What can hang from each mark:
lepak: dizigo
lisi: dizigo mebo satik zulo
dizigo: lepak lisi
tade: mebo pater
zulo: lisi
mebo: lisi tade

Every row comes from one small tree of marks. The marks that hang from a mark follow it in brackets, in alphabetical order. Every link used is in the known rows. Which tree was each row made from?
In the rows, zero is written as 128.
Known rows:
tade[mebo[lisi]]: [103, 151, 120, 113, 146, 85, 153, 126, 146, 139, 152, 146, 119, 129, 109, 150, 141, 131, 157, 129, 94]
zulo[lisi[mebo[tade[pater]] satik]]: [96, 115, 126, 142, 128, 98, 157, 107, 128, 104, 146, 139, 134, 141, 121, 125, 160, 129, 140, 121, 115]
lepak[dizigo[lisi[mebo zulo]]]: [99, 116, 128, 166, 143, 109, 136, 105, 140, 124, 189, 152, 122, 135, 115, 155, 145, 173, 122, 180, 84]
lepak[dizigo[lisi[zulo]]]: [103, 129, 134, 159, 140, 96, 142, 108, 157, 119, 188, 180, 132, 137, 114, 147, 118, 145, 122, 192, 85]
tade[mebo[lisi[satik zulo]] pater]: [100, 125, 129, 139, 127, 37, 169, 133, 151, 85, 166, 133, 173, 124, 88, 134, 128, 90, 142, 124, 111]
zulo[lisi[mebo satik]]: [107, 138, 109, 173, 139, 142, 159, 126, 135, 167, 149, 143, 130, 159, 124, 139, 164, 147, 133, 163, 99]
lisi[mebo]: [92, 139, 120, 132, 155, 126, 132, 96, 146, 154, 158, 149, 89, 153, 119, 156, 169, 169, 152, 135, 94]
dizigo[lepak]: [100, 148, 118, 126, 137, 130, 138, 85, 159, 127, 130, 175, 99, 161, 129, 157, 136, 137, 123, 157, 87]
mebo[lisi[dizigo zulo] tade]: [117, 117, 150, 124, 138, 40, 149, 130, 143, 126, 166, 162, 144, 110, 110, 115, 141, 110, 133, 146, 96]
mebo[lisi[satik] tade]: [123, 128, 133, 121, 137, 102, 154, 104, 126, 130, 134, 162, 140, 128, 106, 127, 141, 97, 141, 137, 100]
tade[pater]: [92, 132, 126, 115, 147, 100, 136, 96, 176, 98, 146, 169, 112, 146, 109, 147, 144, 124, 150, 129, 118]
dizigo[lepak lisi[mebo[tade] satik]]: [85, 98, 130, 149, 120, 152, 161, 64, 128, 103, 124, 155, 106, 141, 146, 138, 131, 146, 130, 156, 72]
lisi[dizigo mebo zulo]: [98, 128, 135, 158, 145, 81, 139, 128, 155, 157, 180, 144, 121, 141, 112, 137, 162, 166, 127, 159, 83]
tade[mebo[lisi[dizigo[lepak]]] pater]: [113, 112, 113, 113, 119, 57, 166, 111, 176, 66, 125, 162, 145, 123, 115, 136, 120, 106, 134, 126, 93]
mebo[lisi[dizigo[lepak] satik] tade]: [139, 116, 130, 125, 115, 108, 170, 95, 139, 110, 110, 178, 153, 129, 121, 118, 125, 90, 109, 156, 86]
mebo[lisi[satik] tade[pater]]: [115, 108, 135, 111, 129, 75, 157, 95, 143, 80, 136, 162, 152, 123, 97, 126, 140, 77, 148, 110, 120]
lisi[dizigo mebo[tade] zulo]: [98, 129, 146, 133, 141, 72, 137, 119, 133, 138, 178, 139, 114, 120, 121, 122, 161, 167, 129, 139, 83]
tade[mebo[lisi] pater]: [93, 128, 120, 102, 139, 55, 155, 115, 161, 91, 157, 148, 132, 125, 103, 143, 141, 115, 165, 105, 110]

Which tree is each row?
[100, 104, 141, 89, 140, 59, 142, 95, 150, 74, 143, 162, 123, 118, 102, 135, 148, 94, 160, 98, 125] | mebo[lisi tade[pater]]
[116, 96, 138, 100, 136, 56, 148, 108, 158, 80, 143, 173, 137, 106, 105, 114, 141, 95, 148, 113, 118] | mebo[lisi[dizigo] tade[pater]]
[110, 116, 126, 185, 130, 121, 155, 102, 135, 126, 182, 155, 147, 144, 109, 149, 133, 158, 111, 191, 78] | lepak[dizigo[lisi[mebo satik zulo]]]
[88, 134, 145, 147, 134, 94, 143, 109, 110, 134, 166, 130, 129, 139, 113, 133, 158, 146, 129, 136, 93] | lisi[mebo[tade] satik zulo]
[85, 113, 141, 181, 134, 104, 159, 111, 163, 137, 163, 161, 142, 145, 111, 137, 123, 120, 136, 187, 90] | dizigo[lisi[satik zulo]]
[84, 127, 134, 124, 139, 15, 151, 135, 160, 81, 174, 136, 148, 121, 94, 139, 138, 105, 152, 109, 110] | tade[mebo[lisi[zulo]] pater]
[111, 120, 115, 150, 145, 144, 142, 87, 144, 127, 171, 168, 103, 139, 123, 157, 145, 181, 130, 176, 82] | lepak[dizigo[lisi[mebo]]]
[114, 127, 125, 178, 124, 109, 160, 104, 150, 135, 150, 148, 150, 154, 122, 132, 142, 145, 95, 174, 71] | lisi[dizigo[lepak] mebo satik zulo]
[78, 96, 129, 188, 124, 125, 164, 93, 150, 108, 144, 144, 130, 156, 126, 150, 133, 149, 118, 174, 74] | dizigo[lepak lisi[mebo satik zulo]]
[111, 129, 143, 155, 131, 88, 153, 115, 124, 145, 170, 140, 142, 127, 113, 115, 156, 147, 116, 154, 80] | lisi[dizigo mebo[tade] satik zulo]
[96, 122, 136, 121, 133, 111, 146, 79, 128, 89, 145, 143, 120, 136, 109, 137, 158, 134, 145, 109, 107] | lisi[mebo[tade[pater]] satik]
[112, 128, 132, 159, 138, 78, 159, 128, 144, 138, 157, 156, 163, 139, 93, 138, 141, 90, 131, 155, 102] | mebo[lisi[satik zulo]]
[87, 117, 148, 140, 128, 68, 142, 98, 129, 88, 165, 133, 139, 135, 103, 131, 158, 133, 136, 110, 107] | lisi[mebo[tade[pater]] satik zulo]
[122, 117, 129, 145, 127, 147, 156, 79, 112, 118, 157, 162, 127, 127, 123, 138, 139, 165, 124, 170, 81] | lepak[dizigo[lisi[mebo[tade] satik]]]
[58, 80, 156, 138, 138, 57, 138, 94, 147, 67, 176, 136, 108, 120, 117, 133, 150, 148, 156, 117, 107] | dizigo[lisi[mebo[tade[pater]] zulo]]
[81, 133, 149, 130, 148, 77, 126, 110, 122, 136, 180, 134, 94, 133, 120, 143, 167, 162, 140, 124, 87] | lisi[mebo[tade] zulo]
[140, 117, 115, 148, 120, 118, 172, 101, 162, 121, 116, 179, 156, 146, 117, 129, 124, 93, 111, 177, 84] | mebo[lisi[dizigo[lepak] satik]]
[123, 124, 126, 135, 117, 134, 156, 83, 127, 126, 122, 157, 126, 144, 134, 128, 143, 145, 105, 154, 68] | lisi[dizigo[lepak] mebo[tade] satik]
[76, 101, 117, 156, 139, 153, 146, 74, 160, 120, 134, 158, 80, 156, 144, 158, 139, 168, 141, 157, 76] | dizigo[lepak lisi[mebo]]
[111, 118, 134, 127, 137, 130, 139, 77, 120, 113, 165, 165, 97, 123, 128, 146, 145, 178, 134, 160, 85] | lepak[dizigo[lisi[mebo[tade]]]]
[83, 109, 127, 119, 140, 87, 145, 109, 136, 97, 155, 143, 108, 133, 127, 135, 167, 147, 149, 104, 117] | zulo[lisi[mebo[tade[pater]]]]
[86, 118, 141, 102, 145, 94, 128, 83, 142, 91, 154, 147, 95, 131, 117, 144, 167, 150, 156, 94, 113] | lisi[mebo[tade[pater]]]
